Known rows, with every step that occurs:
noti -> piva -> liga -> fusab: [ 1.53 -1.88  0.69  0.71 -0.39  1.57  2.08  1.62  0.40  2.26 -0.64 -0.85
  5.57 -0.89 -0.06 -0.24  0.80  0.73 -2.67  0.41  0.55]
piva -> zeruvu: [ 0.39 -0.17 -0.22  0.12  2.98 -0.98  2.24  0.76  0.96  0.48  0.15  0.48
  0.98  0.01 -0.46  2.34  0.09 -0.45  1.83 -0.27 -1.30]
zeruvu -> piva: [ 0.98 -0.57  1.00 -0.21 -0.92  0.03  1.23  1.45 -0.29  1.23  0.23  0.22
  3.32 -0.24 -0.06 -0.23  0.28  1.13  0.85 -0.11 -1.01]
noti -> fusab -> pared -> kerem -> zeruvu: [-1.91 -1.68  0.70  0.27 -0.01 -0.12 -0.01  0.92  1.59  1.70 -0.52 -0.08
  2.90 -1.61 -0.88  1.76  0.04  1.79 -1.91 -0.33  0.19]
noti -> piva -> zeruvu -> butaz: [ 1.40 -1.64 -0.10  0.68  1.00  0.43  3.98  1.02  1.63  1.92  0.45  0.04
  1.50 -0.87 -0.51  1.24  0.52  1.32  1.56 -0.15 -1.47]
zedu -> noti -> piva -> liga -> fusab: [-1.30 -2.00  1.04  0.27  0.41  0.69 -1.45  1.12 -0.66  2.60  0.13  0.74
  2.03  1.02  0.26  0.14  0.05  0.58 -1.20  0.01  0.14]
zedu -> noti -> fusab -> pared -> kerem -> zeruvu -> butaz: [-3.23 -2.13  0.83 -0.04  0.76 -0.27 -2.31  0.78  0.25  1.93  0.57  1.66
 -0.23  0.11 -0.40  1.80 -0.19  1.28 -0.66 -0.56 -0.63]
fusab -> pared -> kerem: [-2.61 -0.92 -0.37  0.96 -1.25 -0.89 -0.31  0.61 -1.37  1.89  0.61 -0.70
 -1.93 -1.00 -0.11  0.71  0.05  0.77 -1.66 -0.43 -1.07]
kerem -> pared: [-0.69  0.43 -0.84  0.76  0.81  0.66  1.13  2.40 -0.39  1.46 -0.01 -0.69
  2.24 -0.15 -0.32  0.06  0.20 -0.08 -2.21  0.12 -0.03]
noti -> fusab -> pared: [-1.94 -0.49  0.80 -0.08  0.27 -0.09 -0.81  0.49  1.54  0.96 -0.30 -0.34
  2.02 -1.70 -0.90 -0.47  0.00  1.49 -2.41  0.00  0.67]
zeruvu -> piva -> liga -> fusab -> pared: [ 1.10 -1.05  1.32  0.16 -0.48  0.47  1.40  2.76 -1.24  1.75  0.04 -0.11
  6.44 -1.32 -0.21 -0.49  1.09  0.38 -3.00  0.22 -0.81]
zeruvu -> piva -> liga -> fusab: [ 2.03 -1.10  1.41 -0.08 -0.22  0.78  1.77  2.60 -0.96  1.33 -0.19  0.00
  7.24 -0.86 -0.04 -0.16  0.97  0.15 -2.34  0.21 -0.50]
pared -> fusab: [-0.19 -0.29  1.08 -0.72  0.33  0.61  0.22  0.88  0.69 -0.77  0.04 -0.41
  3.01  0.09  0.48  0.69  0.49 -1.53 -1.67 -0.12  0.95]
noti -> piva -> liga -> fusab -> pared -> kerem -> zeruvu: [ 0.59 -2.78  0.50  1.23 -0.78  1.21  2.37  2.24  0.28  3.30 -0.61 -0.62
  5.64 -1.30 -0.25  1.24  0.95  1.21 -2.97  0.16 -0.17]
zedu -> noti: [-2.35 -0.69  0.52 -0.28  0.68 -0.36 -2.91 -0.02 -0.96  1.04  0.58  1.33
 -1.84  1.65  0.34  0.36 -0.52  0.06  0.72 -0.27 -0.24]
liga -> fusab -> pared -> kerem -> noti -> piva: [-1.58 -0.92  1.68  0.81 -0.90  1.05 -1.56  1.65 -0.82  2.81  0.05 -0.42
  2.26 -0.50  0.24  1.84  0.86 -0.25 -4.65  0.25 -0.92]
kerem -> zeruvu -> piva: [ 0.65 -1.62  0.52  0.28 -0.18 -0.21  1.61  2.20  0.97  1.77 -0.29  1.59
  4.38 -0.57 -0.56  2.63  0.71  1.29  1.33 -0.22 -1.69]
liga -> fusab -> pared -> kerem -> zeruvu: [-1.64 -0.96  1.35  0.59 -0.77  0.71 -1.03  2.06 -0.81  1.96  0.05  0.10
  2.60 -1.07 -0.17  2.25  0.82 -0.64 -4.65  0.05 -0.98]
piva -> liga -> fusab -> pared -> kerem: [ 0.19 -1.22  0.44  0.64  0.30  0.67  0.58  1.90 -1.53  1.07 -0.31 -0.65
  4.58 -1.32 -0.04  0.50  1.02 -1.04 -5.23  0.28  0.17]
liga -> fusab -> pared -> kerem: [-1.62 -0.54  1.44  0.47 -0.92  0.77 -1.29  1.68 -1.20  1.61  0.17 -0.40
  1.87 -0.89  0.00  1.32  0.66 -0.79 -4.86  0.10 -0.62]

Rows:
[-1.14 -2.15  0.84  0.32  0.04 -0.11  0.92  1.66  1.23  2.08 -0.63 -0.14
  5.20 -1.94 -0.91  1.52  0.33  2.02 -2.21 -0.31  0.07] : noti -> fusab -> pared -> kerem -> zeruvu -> piva -> liga
[-3.70 -2.00  1.02 -0.04  0.86 -0.51 -2.84  0.79  0.33  2.32  0.14  1.41
  0.42  0.50 -0.34  1.86 -0.44  1.33 -0.60 -0.53 -0.20] : zedu -> noti -> fusab -> pared -> kerem -> zeruvu
[-0.16 -1.66  0.72  0.42  0.36  0.46 -0.66 -0.32  0.20  1.85 -0.69 -0.12
  1.72  1.25  0.68  4.01  0.01  0.71  0.10 -0.35 -0.31] : pared -> kerem -> noti -> fusab
[ 1.03 -1.47  1.46  0.43 -0.37  0.53  0.95  2.58 -1.53  2.49 -0.06 -0.04
  6.41 -0.60  0.23  1.00  1.14  0.41 -2.76  0.14 -1.20] : zeruvu -> piva -> liga -> fusab -> pared -> kerem -> noti
[-2.21 -1.95  0.91  0.49  0.18  0.35 -1.77  1.36 -0.96  3.04  0.37  0.63
  1.26  0.56  0.13 -0.20  0.12  0.75 -1.92  0.02 -0.13] : zedu -> noti -> piva -> liga -> fusab -> pared
[ 1.05 -2.90  0.37  1.22 -0.76  1.42  2.96  2.25  0.23  2.93 -0.21 -0.39
  5.02 -1.69 -0.30  1.19  1.22  1.18 -3.06  0.14 -0.58] : noti -> piva -> liga -> fusab -> pared -> kerem -> zeruvu -> butaz
[ 0.60 -2.36  0.57  1.10 -0.88  1.25  2.07  1.83 -0.14  2.97 -0.47 -1.14
  4.93 -1.17 -0.06  0.24  0.76  1.03 -3.27  0.19  0.18] : noti -> piva -> liga -> fusab -> pared -> kerem
[ 0.60 -1.78  0.19  0.76  0.42  0.80  1.43  2.39 -1.22  1.01 -0.06  0.10
  4.68 -1.87 -0.29  1.39  1.47 -0.97 -5.12  0.21 -0.55] : piva -> liga -> fusab -> pared -> kerem -> zeruvu -> butaz
[-2.49 -1.29 -0.14  1.41 -0.10 -0.91 -0.15  0.76 -0.66  3.42  0.45 -0.44
 -1.13 -0.36  0.08  2.32  0.35  1.12 -0.82 -0.31 -1.92] : fusab -> pared -> kerem -> noti -> piva -> zeruvu
[-1.78 -0.07  1.04  0.39  1.30  0.00 -2.87 -0.16  1.07  1.89 -0.46  0.37
  0.86  0.34  0.14  1.49  0.56  0.91 -1.58  0.39 -0.38] : kerem -> noti -> fusab -> pared
[-2.36 -1.12  1.24 -0.63  1.24  0.00 -2.94  0.06  0.50  1.13  0.00  1.23
  0.63  1.11 -0.10  0.54 -0.63  0.86  0.11 -0.26  0.61] : zedu -> noti -> fusab
[-2.89 -2.49  1.14  0.00  0.80 -0.48 -1.85  1.52 -0.03  2.74  0.08  1.36
  2.68  0.16 -0.37  1.64 -0.17  1.56 -0.87 -0.50 -0.34] : zedu -> noti -> fusab -> pared -> kerem -> zeruvu -> piva -> liga
[-1.25 -1.15  1.72  0.53 -1.07  0.73 -0.67  2.57 -0.90  2.35  0.11  0.19
  3.76 -1.16 -0.21  2.16  0.92 -0.20 -4.26  0.01 -1.32] : liga -> fusab -> pared -> kerem -> zeruvu -> piva
[ 0.15 -0.71  0.45  0.49  0.61  0.62  0.22  1.91 -1.31  0.79 -0.25 -0.47
  4.41 -1.51 -0.19 -0.37  1.13 -1.12 -5.45  0.49  0.35] : piva -> liga -> fusab -> pared
[ 1.15 -2.95  0.67  0.60 -0.59  0.52  2.28  2.23 -0.42  2.24 -0.56  0.53
  5.65 -0.18  0.07  4.53  0.61  0.54 -0.43 -0.56 -1.28] : pared -> kerem -> zeruvu -> piva -> liga -> fusab
[ 0.63 -2.26  0.77  1.01 -0.12  1.09  0.32  0.53 -0.71  2.93 -0.65 -0.47
  3.06  1.18  0.92  3.78  0.53  0.44 -1.14 -0.12 -0.65] : pared -> kerem -> noti -> piva -> liga -> fusab
[-3.67 -1.56  1.07 -0.17  0.65 -0.43 -3.13  0.36 -0.15  2.04  0.31  0.92
 -0.31  0.67 -0.17  0.90 -0.61  1.20 -0.77 -0.48  0.10] : zedu -> noti -> fusab -> pared -> kerem
[ 0.03 -1.14  0.58  0.77  0.69  0.69 -0.16  1.78 -1.55  1.51 -0.38 -0.42
  4.40 -0.79  0.24  1.11  1.22 -1.08 -5.20  0.41 -0.05] : piva -> liga -> fusab -> pared -> kerem -> noti
[-0.28 -0.97  0.86  1.16  0.63  0.81 -1.24  0.84 -0.05  3.24 -0.43 -0.09
  2.67  0.45  0.60  1.26  1.19  0.57 -2.51  0.65 -0.75] : kerem -> noti -> piva -> liga -> fusab -> pared
[ 1.29 -2.04  0.23  0.42  0.34 -0.12  2.31  2.63  0.65  1.73 -0.49  1.41
  6.02 -0.90 -0.57  2.44  0.99  1.05  0.32 -0.10 -1.35] : kerem -> zeruvu -> piva -> liga
[ 0.44 -1.95  0.71  0.58 -0.05 -0.03  1.58  3.24  0.27  2.29 -0.40  1.33
  6.38 -1.48 -0.71  2.32  1.29  0.78 -1.60  0.02 -1.62] : kerem -> zeruvu -> piva -> liga -> fusab -> pared
